Each row was made from one walk, in order. Every step used is in the known rows, and no mark comes twice. Write each row's walk.
Known rows:
nugor, zeli, zuris: [-2.93  0.18  0.99  0.56  0.21  3.99  1.72  0.03  0.58  2.17 -0.07 -0.95
  2.50  0.58  1.86  3.14 -1.24 -1.70  0.67 -0.41 -0.20  0.93  0.26  0.72
  1.32]
tavi, dagib: [-1.52  0.54  2.16  1.69  1.25  2.34  0.86  0.38  1.05  1.59  2.51 -0.43
 -0.13  0.65  1.30  1.13 -1.35 -0.76  1.67  0.64  0.57  0.87 -0.49 -0.60
  1.05]
tavi, zeli, zuris: [-2.51  0.28  0.28  1.19  0.29  2.66  2.40  0.51  1.57  1.37  1.41 -0.74
  1.33  0.89  1.68  2.85 -1.56 -1.41  1.62  0.83 -0.65  0.25 -0.04  0.07
  1.11]
pifa, dagib, nugor, gobamu: [-2.02  0.33  2.37  0.31  0.81  1.64  0.08  0.03  0.26  2.57  0.31  0.87
  2.59 -0.42  2.85  0.98 -1.68 -0.59  0.44 -0.54  1.50 -1.37  0.11 -1.03
  1.69]
zeli, zuris: [-2.32  0.28  1.27  0.96  0.29  3.13  2.79  0.41  0.65  1.71 -0.07 -1.16
  1.70  1.17  1.72  3.10 -1.57 -0.99  0.81  0.47  0.15  0.45 -0.34  0.53
  1.09]
zeli, pifa, dagib, nugor, gobamu: [-3.06  0.26  2.85 -0.90  0.04  2.07  0.65  0.93 -0.61  3.13 -0.01  0.04
  2.71 -0.49  2.87  2.12 -1.94 -1.23  0.56 -1.02  1.74 -1.74  0.90 -0.70
  1.50]
nugor, zeli: [-2.38  0.38 -0.07  1.34  0.62  3.45  0.59 -0.20  0.90  1.83  0.74 -0.32
  1.95  0.16  1.98  2.17 -1.35 -1.42  0.23 -0.37  0.40  0.97  0.15 -0.27
  1.40]
zeli, tavi: [-3.03  0.10  0.99  1.46  0.92  3.37  2.26 -0.47 -0.81  2.04  1.78 -0.73
  1.49  0.84  1.67  3.25 -1.63 -0.91  0.82 -0.01  1.22  0.44 -0.19 -0.34
  0.77]
tavi, dagib, zuris, zeli, pifa: [-2.85  0.29  1.66  0.23  0.60  1.32  1.00  1.31  0.39  2.25  2.09 -1.54
  1.16  1.22  0.21  2.12 -1.25 -1.65  1.75 -1.74  1.13  1.22  0.31 -4.93
  1.01]
nugor, zeli, tavi, dagib: [-3.42  0.15  2.51  1.08  1.27  4.03  0.11 -0.57 -1.16  2.63  3.62 -0.26
  1.04  0.30  1.37  2.63 -0.95 -1.63  1.98 -0.42  0.60  1.38  0.81 -1.10
  0.89]
zuris, dagib, pifa, zeli: [-2.03  0.24 -0.28  2.03  1.08  1.86 -1.88  0.19  0.75  1.25  0.76 -0.82
  2.45 -0.54  2.29  1.73 -1.47 -1.13 -1.39 -1.33  1.05  1.13 -1.51 -4.22
  0.99]
gobamu, nugor, zeli, pifa, dagib, zuris: [-3.77  0.35  3.36 -1.16  0.27  2.17 -0.11  0.90 -0.09  3.63 -0.79 -1.20
  3.49 -0.41  1.91  2.45 -0.88 -2.39  0.46 -2.38  1.25 -0.15  0.54 -5.91
  1.69]
tavi, zeli: [-1.92  0.40 -0.94  1.93  0.68  2.01  1.42  0.34  1.88  1.05  2.00 -0.18
  0.88  0.42  1.79  1.75 -1.65 -1.04  1.10  0.69 -0.08  0.32 -0.17 -0.37
  1.17]
pifa, zeli, tavi: [-2.91  0.11  0.57  1.94  1.04  3.66 -0.05 -0.74 -0.82  1.70  1.76 -0.25
  1.74  0.08  2.25  3.16 -1.68 -1.78  0.29 -0.40  1.31  0.19 -0.54  0.42
  0.85]
gobamu, nugor, zeli, zuris: [-3.13  0.36  2.28  0.09 -0.11  3.37  1.21 -0.01  0.55  2.78 -1.23 -1.59
  2.74  0.42  1.84  2.61 -0.35 -1.67  0.63 -0.28  0.27  1.21  0.38 -3.19
  1.62]
nugor, zeli, pifa, dagib, zuris: [-3.60  0.20  1.99 -0.64  0.55  2.77  0.43  1.05 -0.09  2.99  0.24 -0.60
  3.24 -0.13  1.96  2.78 -1.70 -2.33  0.56 -2.41  0.81 -0.27  0.53 -2.27
  1.37]
gobamu, nugor, zeli, tavi: [-3.77  0.15  2.08  0.65  0.50  3.59  0.44 -0.95 -1.09  3.07  0.64 -1.03
  2.65  0.02  1.82  2.71 -0.36 -1.51  0.48 -0.80  1.16  1.23  0.68 -3.70
  1.31]
mevig, zeli: [-2.17  0.50  0.62  1.55  1.19  2.30 -1.41 -0.31  1.34  1.35  0.21 -0.38
  0.87  0.32  2.12  1.69 -1.21 -1.39  0.10  0.70  0.90  0.41 -0.23 -0.77
  1.22]
zuris, zeli, pifa: [-2.53 -0.04 -0.39  0.60 -0.37  2.64  0.91  1.02  0.85  1.36  0.09 -1.42
  1.04  0.86  1.07  2.46 -1.60 -1.73  0.42 -1.11  1.45  0.85  0.10 -1.50
  0.97]
pifa, zeli, zuris, dagib: [-2.00  0.12  0.71  1.32  0.83  2.90 -0.43  0.29  0.93  0.96  0.22 -0.56
  2.27  0.17  1.74  3.17 -1.39 -1.71  0.47 -0.92  0.50  0.95 -1.75 -0.71
  0.71]
tavi, zeli, pifa: [-3.02  0.31 -0.41  0.91 -0.02  2.53  1.74  1.04  1.02  1.71  1.44 -0.93
  0.98  0.44  1.82  2.90 -1.88 -1.67  1.07  0.15 -0.12 -0.21  0.62 -0.24
  0.98]
zuris, zeli, tavi, dagib, pifa: [-3.19 -0.06  1.63  1.27  0.78  2.16 -0.62 -0.05 -0.75  2.36  3.27 -1.47
  1.00  0.70  0.86  1.55 -0.94 -1.00  0.76 -0.64  1.57  1.71  0.34 -5.61
  0.85]
nugor, gobamu: [-2.10  0.48  0.88  1.67  0.59  3.10  1.64 -0.24  0.20  2.17  1.32  0.42
  1.98  0.67  2.24  1.71 -2.02 -0.32  0.93  0.09  0.87 -0.57 -0.16  0.41
  1.43]

Which walk is each row?
[-3.58  0.28  2.21 -0.13  0.09  2.14 -0.12  0.30  0.40  2.89 -1.14 -2.33
  3.92 -0.20  1.77  2.23 -0.04 -1.16 -0.72 -1.17  0.61  2.22 -0.12 -7.73
  1.36]	gobamu, nugor, zeli, zuris, dagib, pifa
[-2.62  0.26  1.61  0.52  0.73  1.94 -0.20 -0.07 -0.10  2.00  0.04 -0.02
  3.78 -0.29  2.46  2.66 -1.10 -1.22  0.38 -1.04  0.93  0.06 -0.74 -1.38
  1.23]	pifa, zeli, zuris, dagib, nugor, gobamu
[-2.96  0.26  3.12  0.59  1.41  1.68  1.34 -0.29 -1.27  2.54  2.59 -0.86
  1.00  0.52  1.53  2.21 -0.74 -0.98  1.39  0.50  1.38  0.75  0.79 -2.40
  0.92]	zeli, tavi, dagib, nugor
[-2.76  0.11  2.51 -0.15  0.66  2.82 -2.69  0.95  0.78  2.12 -0.26 -0.42
  0.94 -0.44  2.48  2.21 -1.66 -2.38  0.41 -0.59  1.11 -0.73  0.16 -0.78
  1.07]	mevig, zeli, pifa, dagib
[-2.89  0.36  0.67  0.33  0.55  1.09  1.72  0.36  0.88  1.88  1.61  0.00
  3.22  0.21  1.98  2.58 -1.03 -0.66  1.68 -0.20 -0.03  0.13  0.24 -2.59
  1.11]	tavi, zeli, zuris, dagib, nugor, gobamu
[-2.55  0.52  1.54  0.83  0.35  2.79  0.19 -0.36  0.87  2.50 -0.41 -0.86
  2.12 -0.05  2.04  1.50 -0.50 -1.49  0.13 -0.32  0.87  1.22  0.03 -3.41
  1.73]	gobamu, nugor, zeli
[-2.20  0.48 -0.16  1.95  0.73  2.38 -1.16  0.01  0.63  1.84  0.49 -1.07
  2.16 -0.25  2.72  1.58 -1.69 -1.37 -1.59 -0.22  0.85  0.16 -0.62 -2.31
  1.43]	dagib, pifa, zeli
[-3.29  0.41  2.56  1.49  2.09  2.31 -0.08 -0.41 -1.24  2.53  3.55 -0.41
  1.74  0.40  1.27  2.75 -1.28 -1.81  1.52 -1.18  1.06  0.40 -0.40 -2.76
  0.86]	pifa, zeli, tavi, dagib, zuris
[-3.14  0.04  2.46  0.56  0.95  1.85  0.16 -0.58 -1.34  2.59  3.26 -0.03
  1.77  0.53  1.14  1.48 -0.84 -0.90  2.03 -0.67  2.07  0.68  0.98 -3.30
  1.18]	zuris, zeli, tavi, dagib, nugor, gobamu
[-3.34  0.02  0.21  1.75  1.21  2.63 -1.51 -0.44 -1.10  1.90  1.88 -1.02
  2.81 -0.43  2.07  3.04 -1.40 -1.19 -0.90 -1.52  1.43  0.98 -0.98 -4.21
  0.55]	zuris, dagib, pifa, zeli, tavi
[-3.64  0.36  4.01  0.57  0.88  3.28 -0.49 -0.68 -1.16  3.41  2.43 -0.88
  1.24  0.00  1.43  2.07 -0.06 -1.59  1.82 -0.45  1.10  1.52  0.77 -4.60
  1.21]	gobamu, nugor, zeli, tavi, dagib
[-2.53 -0.12  1.65  1.50  0.98  2.75 -0.15 -0.10 -0.39  1.66  3.28 -0.62
  0.25  0.98  0.41  1.95 -1.00 -1.39  2.20 -0.69  1.85  1.67 -0.20 -2.69
  0.59]	zuris, zeli, tavi, dagib
[-3.17  0.41  2.91  1.06  1.89  1.93  2.23 -0.03 -1.25  2.70  3.59 -0.83
  1.62  1.21  0.93  2.84 -1.20 -0.88  2.05 -0.45  0.91  0.46  0.12 -3.48
  0.77]	zeli, tavi, dagib, zuris
[-2.06  0.08  0.97  0.90  0.68  2.58  1.86  0.62  1.08  1.18  0.16 -0.95
  1.99  0.93  1.25  3.21 -1.32 -0.84  1.06 -0.48  0.52  1.37 -1.25 -1.37
  0.60]	zeli, zuris, dagib
[-2.92  0.37  3.27 -0.31  0.70  2.19  0.76  0.25  0.34  2.67  1.00 -1.20
  2.00  0.33  1.69  2.20 -0.39 -1.83  1.26  0.24 -0.07  1.28  1.27 -1.61
  1.47]	tavi, dagib, nugor, zeli, zuris
[-2.84  0.23  2.81  1.41  1.32  3.12  1.25 -0.25 -0.92  2.28  3.54 -0.51
  0.29  0.81  1.23  2.62 -1.20 -0.97  2.10  0.31  1.06  0.82  0.10 -1.33
  0.64]	zeli, tavi, dagib
[-1.84  0.29  1.50  0.82  1.51  1.35  1.21  0.54  1.02  1.97  0.80  0.05
  2.35  0.35  1.71  1.64 -1.85 -0.98  0.62 -1.26  1.14 -0.55 -0.93 -2.85
  1.25]	pifa, dagib, zuris
[-2.17  0.20  1.13  1.33  0.43  3.57  0.72  0.10  0.67  1.44 -0.11 -0.82
  1.90  0.41  2.24  3.04 -1.64 -1.96  0.24 -0.14  0.31  0.06 -0.89  1.36
  1.15]	pifa, zeli, zuris
[-2.74 -0.06  1.75 -0.88 -0.31  1.84 -0.56  0.89 -0.03  2.44 -0.17 -0.04
  2.59 -0.25  2.04  1.47 -1.73 -1.60  0.57 -1.84  2.28 -0.89  0.64 -2.66
  1.51]	zuris, zeli, pifa, dagib, nugor, gobamu
[-2.39  0.03  1.96  0.07  0.14  3.04  0.37  1.23  0.44  2.04  0.26 -0.50
  1.23  0.02  2.18  2.45 -2.13 -1.74  0.63 -0.91  1.32 -0.78 -0.17  0.29
  1.02]	zeli, pifa, dagib
[-3.28  0.24  1.58 -0.61  0.04  1.52  0.18  0.98  0.25  2.71  1.46  0.43
  2.37 -0.77  2.85  1.83 -1.90 -1.61  1.24 -0.54  0.73 -1.79  1.25 -1.02
  1.58]	tavi, zeli, pifa, dagib, nugor, gobamu
[-3.39  0.25  0.74  0.44  0.42  2.83  0.20  0.42  0.46  2.19  0.10 -1.69
  3.61  0.08  1.72  2.91 -0.87 -1.14 -0.46 -1.27  0.08  1.88  0.02 -4.23
  1.02]	nugor, zeli, zuris, dagib, pifa
[-2.60  0.35  1.65  0.69  0.80  2.83 -0.28  0.04  0.95  1.78 -0.46 -1.05
  1.36  0.75  1.99  2.75 -1.11 -1.71  0.63  0.96  0.13  0.29 -0.02 -0.10
  1.18]	mevig, zeli, zuris
[-2.91  0.26  2.08  0.06  0.27  2.79  0.29  0.11  0.76  2.29 -0.70 -1.37
  3.20  0.10  1.44  2.61 -0.04 -1.37  0.72 -1.22  0.65  2.11 -0.63 -4.59
  1.21]	gobamu, nugor, zeli, zuris, dagib
[-2.73  0.22  0.85  0.81  0.47  2.05  1.43  0.74  0.43  1.92  0.19 -1.88
  2.87  0.57  1.67  2.75 -1.29 -0.44 -0.39 -0.46  0.52  1.24 -0.80 -3.95
  0.80]	zeli, zuris, dagib, pifa
[-2.24  0.51  2.12  0.48  1.18  1.73 -0.06 -0.11  0.59  2.37  1.73 -0.52
  1.44 -0.11  1.83  0.96 -0.50 -1.53  0.87  0.08  0.44  1.30  0.85 -2.07
  1.55]	tavi, dagib, nugor, zeli
[-3.60  0.40  1.75 -0.22 -0.39  3.28  0.68  0.50  0.05  2.95 -0.86 -1.67
  2.33 -0.07  2.05  2.53 -0.63 -2.00  0.15 -0.93  0.89  0.77  0.95 -3.57
  1.64]	gobamu, nugor, zeli, pifa
